Each row comes from the steps of one walk. Every step used is in the known rows, and no mark comes twice. Write the walk behind each row, first mark first.
Known rows:
lanu > bote > fiki > bobif: [ 11 -30  -9  -7 -16  10  -2  15 -10   4   2  -3  -9  -4   2  -6  -1  -4
  -8   8   4  19  12   0  -1   5 -40 -12   1  19 -10  -3  40 -22  -4   2
  -6  18   2  -6  36  -6  -3 -40  -2  14   6   9 -14   3 -12 -16]
bobif > figinir > fiki > lanu > soze: [ 11 -14 -14  -4   6 -16  -8  11  30  -7  -2  19   0 -11   4 -11   6   8
   1   4  -4  -2  27   0   5   6   5 -14  -4 -10  -2  -8  -5   4  -3 -34
   1  -8  -5 -11 -11  -2 -20  27  -1   6  -6   2 -12  -9   5   0]
figinir > lanu > soze: [ 21  -1 -30 -12  18 -11  -6   4  22   5  -3   5   1  -6   7   7   7  25
  -1  14  -4   2   8   1  -5  11  20 -21   1  -6  -2 -13 -14   4  -1 -20
 -15  -6 -14  -7 -18   2  -8  12   1  -4 -20   9 -15 -15   1  -3]
figinir > bote > soze > nonesod > lanu: [  8   2   9   1   6 -17 -18 -23  16   9  15   4  -9  -2   7  16  13  -5
  19  13   1  -3  25   1  -6   9  33 -23  -8  18   0 -16  -4  -1  -8  10
 -31  -5   4   0 -12  13  17  11 -14   3   6   2   6 -17   8 -11]
nonesod > lanu > figinir > bote: [  5 -20   3 -11  -1   2 -14 -25  -1  -3   0  -1 -18   2  -6 -20   4   9
   4  10  -1  17  23  -4  -2   9  16 -20   0  50  15 -20 -22 -22  -2  -7
  -4  -3   5  -6   2   7  -3  24  -8  15  11  32 -19 -18  -2  -4]
lanu > bote: [  1 -16 -14 -10 -14   8  -4   7 -16   3   6 -12  -2   8   1  -7   8  12
 -17   8  -3   7  11  -3   4  13 -35 -20  12  22  -9  -5   5 -11   9  20
  -3   1   3  13  26   4   1 -18  13   5   7   7  -7  -4 -15  -7]
soze > nonesod > bote: [ -8  -6   7 -13 -15  -2  -2 -15 -13  -5   8  -1  -3   0  10  -3  10  10
  -9   6  -1   1  11   0  -4  14 -27  -6  -1  39  11  -9   7 -32  17  29
  -6  -6   7   9   1  11  21 -22   4 -12  27  15   2 -15   1 -22]
bobif > figinir > bote > soze > nonesod > lanu: [  6  -4  11  -1  -3 -16 -16 -25  18   7  16   8 -10   1   2   9  11  -8
  15  12  -1  -2  26   0  -3   8  36 -20  -7  11  -3 -16  -2   0 -11  11
 -28 -12   4  -3 -18  14  17  20 -18   0   8   3   4 -17  11  -6]
fiki > figinir > lanu > bote > bobif: [-11  -9  -5 -18 -12  -3   6  14  -3  -5  -2  -4  -8   0  -8 -10  12  -4
  -6   1  11  25   0  -3 -10   9 -25 -25   0  26 -11  -4  25 -19  -7  29
  -6   2  -7   3  24   7   8 -43  11  24  12  37 -23   5   5 -10]
bote > bobif > figinir > lanu > soze: [ 12  -5 -26 -15   9  -9   0   4  25  -1  -4  12  -3  -5  -3  -5   2  15
  -1   8  -5   9   4   0  -4   8  20 -19   0 -12 -11 -13  -5  -1  -8 -18
 -12 -16 -16 -10 -24   4  -7  14  -1  -2 -12  16 -21 -10   9   3]
lanu > bote > bobif: [-15 -11  -4 -15 -10  10   6  13 -12  -6  -3  -5  -5   0  -7  -6   7   2
   3   2   0  22  -5  -3  -5   9 -46 -20   6  25 -18  -3  22 -22   1  29
   9   3  -1   9  30   6   9 -49  18  10  10  33 -16   8  -4 -14]
soze > nonesod > lanu > bote > fiki > figinir: [-20 -27   1 -18 -15 -26 -12 -23  -7  10  10  -4  -1   1   2 -32   1 -12
 -11  10  18   8  28   1  -8   7  13  -7  -6   2   9  -2  37 -11  -1  20
  -8  10   8  -5  -4   3  -7   6  -7  26  20   1  -2   3   7 -11]
bobif > lanu > figinir > bote > soze: [ 21 -16   1 -10  23  -5 -15   5   9   4   1  17  -8   0 -10 -25  15  24
   3   2  -6   1  25  -1  -9   8  26  -6   7 -26  -5 -18 -14   6   7  -9
  11 -17   4 -15   9   4  -7 -24 -28  -6  -9  19   0  -9  -6  -3]
bobif > bote > soze > lanu: [  8  -8  -6   6  -6 -15 -18  -2  15   4   6  23  -5   1   1  13  28   7
  14   2   7  -6  21   0 -12  10   8  -7  -4 -16 -15 -10   6  14   8  -5
   2 -24   7 -11  -4   6   5  -4 -14   1  -2   0  12 -10  -6 -10]
bobif > bote > soze > lanu > figinir: [ -5 -17  -6  -6   6 -14  -5 -20   1  -1   0  21 -10   2 -13 -16  12   9
   8  11   1   4  18  -3 -13   8  15  -5  -3 -21  -7 -13  -5  -4   2 -18
  10 -17   9 -25 -35   6   2  29 -11   2  -4  14  -1 -17   1   3]
bote > fiki: [  4 -24  -8 -18 -13  -1 -14  -8   4  19   3  -3   4  -5  -3  -5  -3  15
  -1 -16  -5  11  20   1  -1   8  -3  -3  -3   2   4  -2  30  -8  -2   7
   8   7   8  -9  -2   3  -5 -13   5   4  -9 -29  -3   2 -10 -20]
nonesod > lanu > bobif > figinir > bote: [  1 -28   2  -8 -29   5  -6  -5   0  -6  -1   2 -18   5  -7 -13   8  -6
  -6   1  -7  22  19  -3   8  10  -7 -16   0  42  -6 -20  -6 -19  -2   9
  -2  -1   0  -1  13   8  -4  25  -8   8  14  33 -22 -12   1  -3]
nonesod > lanu > bobif > bote > fiki: [ 10 -24  -5  -9 -14   9 -10  -4  -6   6   8 -14  -1  -1  -1 -12   9 -11
  15 -27  -3   9   3   1   5   3  -4  -4   3  41 -11  -6  38  -6  -6  13
  -6  -3  11 -11   3   2 -19   1  -8  21  -6 -17 -13   6  -4 -18]
nonesod > bote > fiki: [ 10 -23   0 -17 -10   0 -15 -10  -5   9   2  -5   2  -7   2 -20   1  12
  -7 -26  -2   8  11   0  -2   8 -12   3   5  32   8  -2  27 -23   7  19
   6  -5  13  -1   4   4  -1 -28   5  -7   8 -19  -5   0  -7 -29]
soze > nonesod > lanu > bote > fiki > figinir > bobif: [ -8 -20  -8 -20 -26 -17   1   7  -9  -1   8  10  -9   7   1 -10   0 -10
  -6  12   7  18  23   1  -7   7   9  -9 -10   4  -7  -9  14 -13  -6  12
 -29  31   6 -18   7   4  -4  21  -9  13  18  11 -11   1   2 -17]
bobif > bote > soze > nonesod > lanu: [  6   3   7  -1   5 -11 -14 -24  13   7  18   2  -6   1   6  11  16  -9
  24  11  -1  -8  14   1  -5   8  30 -22  -6  18  -8 -14   2   4 -10  13
 -29 -15   5  -3 -17  13  14  10 -13   3   3  -4  10 -14   9  -8]
fiki > figinir > lanu > soze > nonesod > bote: [ -2  -2   1 -12  -3 -15  -2 -13  -5  -8   6   4  -3  -3  14 -15  11   7
 -11  13   7  -2  13   2  -9  12  -2  -9  -1  30  13 -11   3 -25  15  15
 -17 -11   1   4 -11   9   9  -9  -5  -3  25  25  -5 -17  10 -19]
figinir > bote > nonesod: [ -3 -12  -8  -7 -24   9  -3 -26  10  -5   2  -5   4   0   0  11   3  27
  -3  24  16   1  28   3   2   7  -9 -18  -3   0  10 -13  10 -37  14  25
  27  17   0  10  26   4   9 -19 -12  33   2  34 -23   1  -4 -10]
lanu > bobif > bote > figinir > fiki: [-21 -34   2 -12 -33  -1   1  -3   0   5  -1 -12   3  -8 -12 -32  21  -4
  -3 -15 -10  23  25  -4   4   9 -20  -8  -6  31   3  -7  28  -5  -1   6
  19  12   3 -14  19   2 -23  17 -18  10   7   1   1  -1  14 -10]
lanu > figinir: [-14 -20 -12 -24   3  -2   5 -28  -6   3  -6   6  -9   1 -15 -21  -4  21
  -8  19  -9  17  10  -3  -6  10  -8  -9  -5  -6   2 -13 -10 -25  -1  -6
  17   2   0 -15 -31   5   9  25  10  -5  -8  14  -6 -19  -1   5]
fiki > bobif > bote: [  1 -20  -3 -11 -21  30   5   3 -15 -10   1  -6 -10   7   0 -19  12   4
  10  14  -4  11  -4  -1   0   5 -36 -18   3  41 -15 -12  27 -20   3   5
   3 -18   0  -9  32  -4 -11 -35  -8  18   2  20  -3  -1  -8  -4]
nonesod > bote: [  2 -12  -1 -16  -8   4  -3 -11 -10  -6  -5  -4  -6  -1   5 -14  10  18
 -18  -2  -3   9  -5  -2  -1  13 -33  -7   7  51   2  -9  -5 -33  15  31
   5 -14   4  13  12   7  18 -32  17 -23  16  12   3 -15  -3 -20]
figinir > bote > fiki > nonesod > lanu: [  6  -3   0  -4   2 -12 -22 -31  27  12  10  -1  -5  -7   5  11   0 -10
  15  -4   8  -1  19   1   1  10  36 -21  -3  34  20  -8  15 -10 -13  16
 -24  12   0   1   2  10   3  16  -3  34  -1  -1 -15  -9   9 -15]
bobif > bote > soze: [ 16  -9  -2 -12  13   8 -12   3  -5   4   0   8   1   6  -3 -22  23  23
   8   0 -11  -6   4   1  -6   6   4  -8  13 -21 -27 -11  10   7  10   9
   6 -27   4 -13  11   0 -12 -42 -21 -17 -16  -6  17   2  -6  -5]
bote > lanu: [ -5  -7  -7 -13 -12  -6   4  -4  21   2   2  -4  -6  -3 -10   1  -2  12
   5  16   4   9   9   0  -9  12  -9 -15  -2  -9  -3  -9  -1  -7 -15  31
  22 -13  -4   5  16  14  17 -32  14  -1 -13   4  -4  -8   0  -8]
lanu > figinir > fiki: [-12 -27   3 -17 -17  -9   0 -11   4  11  -3  -4  -3  -9 -11 -16  12  11
   2  -6 -17  23  36  -3   3  10 -12 -11 -10  10  21  -7   5 -10  -3 -18
  14  13   6 -15 -11   3 -11  27  -1  -6  -6  -5  -8 -15   2  -5]
fiki > lanu: [  3  -8  -5  -7 -13 -13  -9   3  29  -6   0  17  -9  -5  -1  11   6   8
 -11   1   8   1  22  -4   0  11 -19 -17 -14  11   1  -7  -2  -5  -8   3
   3  -1  -4  -6   0   2  18   1  17  27  -2  -2  -2 -11  -3  -6]

Which walk is each row?
[ -9 -19  -6  -5 -26  17  13 -20   1 -13   4  -9   3   1  -4  -9   8  10
   9  23  12   2  15   2   4   0 -21 -17  -2   3   0  -9  33 -36   6  12
  28   6   2  -6  21  -2  -3 -17 -23  40  -2  29 -22   4   2  -3]	lanu > figinir > fiki > bobif > bote > nonesod
[ -6   3 -10  -5 -10  -7   5   2   3  -7  17   6   1   3   9   2   0   5
  25  31  -1  -7  25   6  -8   9   8 -14  -3 -22  -3 -14   8  -3   0  -5
 -12   3   0 -10  -6  10  -6  10 -20  13   2  17 -11  -6   4  -9]	figinir > bobif > bote > lanu > soze > nonesod
[-18 -28 -11 -16 -30   0  14  -2   1   0  -5  10 -11   4 -16  -5   2  -6
 -19   7 -13  23   1  -3  10  10 -35  -6  -4  -6 -29 -13  11 -19  -5  16
  12   3  -6 -10 -20   7  10  31   8 -18  -2  11 -11 -11   6   7]	lanu > bobif > figinir
[  3 -12 -14 -21 -28 -10   1  -5  31  10   1   4 -11   2 -13   5   8  11
 -24  -6  -3  17  17  -4  -2  13  17 -23 -12   2   3 -13   2   0 -15   7
 -16 -18 -13 -13 -23  12  18  13   2   7  -8  -6 -13 -23   7   2]	bobif > figinir > lanu
[  8   3   4  -2   0 -11 -11 -15  10   2  18   6  -9   3   6  14  15  -9
  24  12  -2  -4  15   1  -5   7  33 -22  -8  18 -11 -15  -2   1 -12  11
 -39  -6   5  -9 -14  12  12  14 -16   3   4  -2   6 -12   8 -11]	figinir > bobif > bote > soze > nonesod > lanu
[ 29  -4 -12  -7  15 -12 -11  19   5  10   4   6  -1   3  -2  -6  23  19
 -14  -4  -3  -2  15  -1  -7  11   4 -16  13 -26 -21  -7   0  14   5  11
 -17 -14  -1  -3  13   3   0 -41 -15 -12 -13  -4   3  -3  -8  -7]	figinir > lanu > bote > soze
[ -3 -16  -5  -7  12 -21  -6 -23   3  -2  -3  23 -12  -2 -11 -14  11  10
   0   9   4   5  17  -3 -15  11   6  -2  -4 -15  -2 -12 -14 -11   5 -12
   6 -15   9 -18 -37   7  13  26  -5  -8   2  18  -1 -22   2  -3]	nonesod > bote > soze > lanu > figinir
[ -9  -6 -10 -14  -6  -7 -13 -20  18  18   5   7   9  -7   2   5  -7  11
   3  -5   3  -3  28   4  -1  13   3  -7   1 -20  23   1  46 -13   3  16
   4  34  -5  -9   5   3  -2  -7  -3  35 -12  -9 -14   2   4 -18]	bote > fiki > nonesod
[ -5   0   3  -5  -8 -14 -10 -30  16  10  16  -3  -8  -2   7  26   5  -7
  16  17   0   1  16   0  -3  11  19 -23 -14  32   5 -14   0 -10 -14  17
 -27  -1   1   2 -23  15  27  25   5   7   7  -4   3 -21   8 -10]	soze > nonesod > lanu
[ 21 -16   6  -5  16   3  -8   4  -1  -1   1   8  -7   0  -6 -29  25   3
  16   3 -10   1   8  -1  -5   2   7 -12   9  -5 -23 -12  12   3  -1 -10
  -6 -24   5 -21  10  -2 -16 -32 -32  -8  -9   5   8  -2   3  -2]	nonesod > lanu > figinir > fiki > bobif > bote > soze
[ -9 -20  -6  -9 -34   8   1 -28  13  -6   2   1   1   3  -7  -4  -1  23
  -8  20  12   3  30   2   7   6  -4 -16  -3  -9   6 -14  14 -35  11  26
  28   8  -1   9  19   5   7  -7 -16  29   5  31 -25   1   1  -4]	bobif > figinir > bote > nonesod
[-17 -26  -5 -13 -32  -4  17   3   6 -10  -3   5 -13   3 -18 -14   2 -13
 -16   5  -6  20  -4  -3   7  10 -30  -3   0   2 -27 -12   8 -21  -8  30
  16 -12  -5  -2  -9  13  15  15   8 -16   4  19 -16 -11  10   2]	nonesod > bote > lanu > bobif > figinir
[ -7 -26 -14 -26 -25 -12   3  15 -11   0  -1  10  -8   8  -2 -18   1   2
 -14  11   3  22  17  -1  -7   7  -3  -6  -5  -5 -10  -7  12 -18  -1  10
 -14  32   4 -17  16   0  -9   8  -4   6  13  12 -11   5  -4 -16]	lanu > bote > fiki > figinir > bobif
[ -3 -18   3 -11 -28   0   0  -4  20  -5   4  -1 -13   2 -15 -19  -3   5
   3  10   4  14  21  -2  -4  10   4 -16   1   1   2 -14  -3  -8 -13  22
  20 -22  -2   4  27  16   4 -23  -5  11   3  21 -16  -8   1  -6]	bobif > figinir > bote > lanu
[ 15  -9  -1  -1  13 -15 -15   5  10   9   7   9   0   1  -3 -15  20  -1
  -1  -6  -5  -6  22  -1   2   8  16 -14  14 -23 -17  -5  10  11   2  12
 -16 -11   3  -1  10   5  -6 -18 -22  -9  -4  -6   3   0   3  -4]	bobif > figinir > fiki > nonesod > lanu > bote > soze
[ -1  -1   5  -8  -7 -10  -3   1  -3  -3  18  20  -3   6   0  -5  14   4
  15  14  -2 -10  34   2 -10   7  11  -9  -6 -34 -11 -13  16   5   4  -4
 -15   1   7 -26 -14   6   1   3 -33  16   3   7   3  -6   4  -7]	fiki > lanu > figinir > bobif > bote > soze > nonesod
[ -6  -6  -7 -14 -11   4 -12 -19  10  11   9   3   9  -2   1 -11  -2   6
   9 -11   3  -7  23   4   2  11   4  -9   5  -8  20   0  53 -11   5  16
   2  20  -1 -11   9   3 -14 -10 -13  48  -9  -8 -14   9   4 -17]	bobif > bote > fiki > nonesod
[ -6 -20  11  -7 -31 -16  -6  12  37  -7  -1  18  -9 -11  -9  -7  12 -10
  -5 -20   0  13  37  -5   6   8 -19 -16 -19  12   6  -3  16  -1 -15  -7
   5  -3  -1 -11   3   3   4   8   6  26   6  -3 -12  -7   8  -6]	bote > bobif > figinir > fiki > lanu
[  2  -1 -12  -5  22 -13  -8 -16  28  -1   0  10   0 -11   4  -6   1  -4
  20  13  -4   0   7   2   3   6  30 -20   3   3  -1  -9   4  -4  -9 -14
 -13   0  -9  -3 -18   4 -15  27  -3   8  -5  17 -18  -6  18  -2]	bote > bobif > figinir > fiki > nonesod > lanu > soze
[ -2 -12  -3 -16 -18  15   7  -4 -15 -14  11   0 -13  14  -4 -19  10  -2
  19   5  -8   9   3  -1  -2   5   5 -16  -2  33 -12 -17   2 -13  -4  -1
 -23  -5   8 -24  -2   6 -10  24 -17  18   8  15 -11  -7   0  -6]	soze > nonesod > lanu > figinir > bobif > bote
[ -1  -9 -16   3  -8 -10   9  -9   6  -2   1  -9  -6  -5   2  37  11 -16
   3  19   5  12  -9   0   6   8 -27 -17  -6  29 -25 -13   3 -25  -8  32
  -5  28  -6   5  -7   7  22  25  10  10  -8  29 -21 -10   8  -6]	bote > nonesod > lanu > bobif
[-25 -23  -9 -10 -13  -9  -3 -24  -2   0  10  -6  -1   0 -10 -29   2  -4
 -20  10  11   9  11  -5  -5  12   4 -14   1  24  -9  -9  16  -7  -4  31
   2   5   0   0  10   9   9  19  -8  19  25  13   7  -7  16  -7]	soze > nonesod > lanu > bote > figinir
[ 17 -10  -9  -7  17  -5 -13  15  -7   9   2   8   1   5  -1 -13  20  21
 -10   5  -8  -3  12  -1  -4  10  -7 -10  17 -30 -28  -7   1   7  12  12
  -1 -11   3   0  19   1  -4 -44 -12 -20  -8  -2  10   1 -12  -7]	lanu > bote > soze
[  2  -7   2  -6  -4 -12 -20 -34  30  10  10   4  -7  -6   0   3  -3 -13
  10  -9   6   1  21   0   4   9  40 -19  -3  29  16  -8  20 -11 -14  16
 -24   6  -1  -2  -5  11   3  25  -5  31   3  -3 -16  -9  13 -11]	bobif > figinir > bote > fiki > nonesod > lanu
[ -3  -7  10   1 -18 -20  -9   8   7   5  21  14   2   3   2  -3  17  -2
   1   3  -2  -8  51   1  -1  10  -2 -10  -6 -38  -4  -7  24  12   5   2
 -11   1   8 -11  -5   8   3  -2 -29  10  10  -4   2  -6   4  -8]	bobif > figinir > fiki > lanu > bote > soze > nonesod
[  9  -9 -18  -9  20   2  -1  20  24  -8   4  13  -3  -8   0  -7   2  13
  21  10  -2   2   3   2  -6   6  21 -13   3   6  -2 -16  -9   5   0 -18
  19 -18  -9  -2   9   5 -11 -17  -2   9  -7  35 -20  -5  -3  -3]	figinir > bote > bobif > lanu > soze
[  4   3   1  -4  -9 -10  -2   3  -2   5  17   7   0   5   5  11  22   2
  14  10  -4  -7  27   4  -8  10   0 -12  -3 -23 -12 -13  22   9   5   9
 -16   0   1 -17 -11   9   4  -8 -32  11  -4   5   2  -7   6  -9]	figinir > lanu > bobif > bote > soze > nonesod
[  2 -12 -16 -12  19  -4  -2  15  22  -9   2  14  -3  -8   0 -21   1  10
  17  17   2   3   5   2  -8   4  24 -11   1   0   0 -16  -5   2   0 -15
  19 -18 -10  -4   9   5 -13 -14  -3  14  -2  39 -18  -3   1   0]	fiki > figinir > bote > bobif > lanu > soze
[ -5   0   2  -8  -3 -14  -6  -8   1  14  13  15   4   2   5  12  11  16
   8  23  -6  -7  36   4 -10  12   1  -9  -6 -45  -5 -11  16   3   8   8
  -4   9   2 -11 -14   8  14 -12 -19  -9  -3  -3  14  -8   1 -10]	bote > soze > nonesod
